(in the rows, 128 means zero)
Known rows, with every step that occurs
punir, mume, voveb: [108 162 131 107 104 100 123 131 169 161 157 113 155 159 180 120 140 152
 149 128 137 140 128]
sagimos, dape, zupul, peva: [141 132 198 118 100 164 105  93  87 125  94 203 187 191  87 154 180 162
 106 102 102 124  74]
peva, vozu, punir, mume, voveb, zupul: [ 61 133  62 137 118 126 141 134 135 149 145 146 179 124 155 133 121 148
 105 173 150 123 120]
dape, zupul, punir, mume, voveb: [110 132 123 133  91 110 121 132 162 143 181 156 219 188 153 125 200 154
 166 116 110 116 120]
vozu, punir, mume, voveb, zupul, peva: [107 164 105 143 101 137 134 115 149 154 143 191 223 180 134 158 161 143
 126 151 123 135 122]
zupul, peva, vozu, punir, mume, voveb: [ 94 151 123 119 103 143  91 108 143 151 129 153 179 143 168 150 156 147
 145 145 156 147 116]
zupul, dape, sagimos: [169  80 153 113 115 188 149 136  96 157 110 185 183 130 109 148 202 143
 106 105 187 126 102]
mume, voveb, zupul, punir, vozu: [ 83 111  79 159 112 136 174 128 138 139 168 140 212 168 137 109 182 115
 162  90 137 139 151]
bazi, korus, zupul: [127 162 128 112  89 109 168 146 115 112 160 152 139 144 113 139  63 104
 147 133 144  86 120]
korus, zupul, voveb, mume: [ 85 194 134 148 111 128 149 147 143 131 123 166 160 181 112 157 151 159
 132 126 173 126 130]
sagimos, dape: [140 136 167  92 148 147 115 130 112 114  81 146  97 146 111 152 138 138
 110  79 122 133 106]
peva, vozu, punir, mume, voveb, zupul, dape: [ 96 121 101 108 144 166 169 123 122 129 115 182 201 133 151 145 167 143
 110 122 176 125  95]
vozu, punir: [140 141 101 139 145 152 116 133 124 102 145 161 122 116  88 164 130 125
 140 128 140 110 136]
peva, vozu, punir, mume, voveb: [ 87 145 101 116 120 129 102 125 145 143 146 128 146 120 167 139 133 150
 142 146 163 133 125]
zupul, peva: [139 134 160 133 107 148 113 102 123 138 107 162 173 159 130 143 159 125
 132 127 119 147 117]
peva, vozu, punir, mume: [ 90 103  61 138 124 123 113 134 128 118 125 147 119 102 130 178 104 150
 121 105 166 139 112]
sagimos, dape, zupul, peva, vozu, punir, mume, voveb: [ 99 146 157 107 100 158  84 101 111 140 117 187 189 169 131 161 173 177
 123 121 141 128  79]
bazi, korus, zupul, voveb: [112 167 170 116 117 153 180 156 133  96 144 163 179 171 115 148 120 119
 174 118 160 109 147]
bazi, korus: [118 125 142  91 106 132 157 133 116 119 146 143 132 122 132 129  81 110
 173 144 130 108 134]
voveb, zupul, punir, vozu, peva: [110 108  62 181 139 148 156 147 129 132 122 201 135 136 111 172 140 136
 144  96 151 142 133]
korus, bazi: [114 113 157 149 121 116 122 144 173 103 125 166 160 112 115 127  86 114
 130 147 127 121  93]
zupul, peva, vozu, punir: [113 113 113 143 129 180  91 102  96 114 100 176 152 105 113 165 145 122
 123 150 151 133 114]
bazi, korus, zupul, peva, vozu, punir, mume, voveb: [ 94 174 122 106  73 131 123 122 133 139 155 172 187 153 157 159 105 130
 162 149 169 114 111]

Rows
[105 107 121 155 112 181  92  93  75 112 120 196 186 120  88 159 155 146
 113 160 142 112  92]  dape, zupul, peva, vozu, punir
[ 81 164 144 133 127 146 137 137 144 137 111 157 154 162 127 147 170 166
 148 132 162 146 140]  zupul, voveb, mume
[ 82 160 179 120 120 160 129 129 111 127 101 193 169 192  88 158 188 198
 125 111 146 127  98]  sagimos, dape, zupul, voveb, mume
[132  98 122 114  96 160 177 145 121 188 132 190 232 158 142 141 202 162
  94 123 185 129 100]  punir, mume, voveb, zupul, dape, sagimos
[ 88 138 110 142 123 179 108 104 103 137 115 178 198 120 132 136 158 125
 113 197 144 123 121]  mume, voveb, zupul, peva, vozu, punir
[108 116  86 147  87 121 183 140 121 104 176 155 172 166 105 146 118  94
 191  44 159 115 137]  bazi, korus, zupul, punir, vozu
[135 140  82 180 126 136 139 152 133 122 131 194 116 147 106 183 132 129
 156  69 169 131 126]  korus, zupul, punir, vozu, peva
[133 112 125 152 136 167 120 133 102 115 108 221 121 159  82 186 166 166
 148  53 145 133  96]  sagimos, dape, zupul, punir, vozu, peva
[ 59 117 112 134  88 132 129 103 122 170 100 149 213 143 186 118 145 143
  96 168 138 157 101]  punir, mume, voveb, zupul, peva, vozu
[115 139 118 121 109 109 120 142 182 144 159 136 187 174 176 132 189 131
 176 105 120 135 142]  zupul, punir, mume, voveb
[148  76 121 129 115 183 179 142  89 163 111 203 213 135 100 143 196 143
  78 124 178 119 101]  voveb, zupul, dape, sagimos
[ 69 123 135 134 105 159 123  95 103 164  94 149 212 132 173  99 156 126
  97 200 131 144 109]  mume, voveb, zupul, peva, vozu
[104 127 176 146 132 172 147 130 118 109 143 167 211 176 100 130 192 169
 145 130 136 122 126]  dape, zupul, voveb
[122 136 106 152 135 144 131 131 122 145 116 166  79 118 125 163  99 157
 142 100 176 155 120]  punir, vozu, peva
[109 139 115 129  99 166 121 116  84 104 122 193 161 116 102 174  94 104
 142 152 164 102 109]  bazi, korus, zupul, peva, vozu, punir
[ 73 155 150 147 106 147 139 128 121 136 139 179 192 180  99 141 180 191
 137 146 151 123 116]  dape, zupul, voveb, mume
[ 80 104  54 157 107 135 132 121 120 131 109 185 179 128 123 187 118 148
  99 122 149 144 104]  voveb, zupul, peva, vozu, punir, mume
[157 147 161  85 115 148 192 134 108  97 130 185 164 156 113 152 115 102
 150  83 170  92  94]  bazi, korus, zupul, dape
[ 81 151  90 129 105  98 162 138 158 163 156 133 189 161 165 115 129 151
 113 153 123 129 125]  punir, mume, voveb, zupul
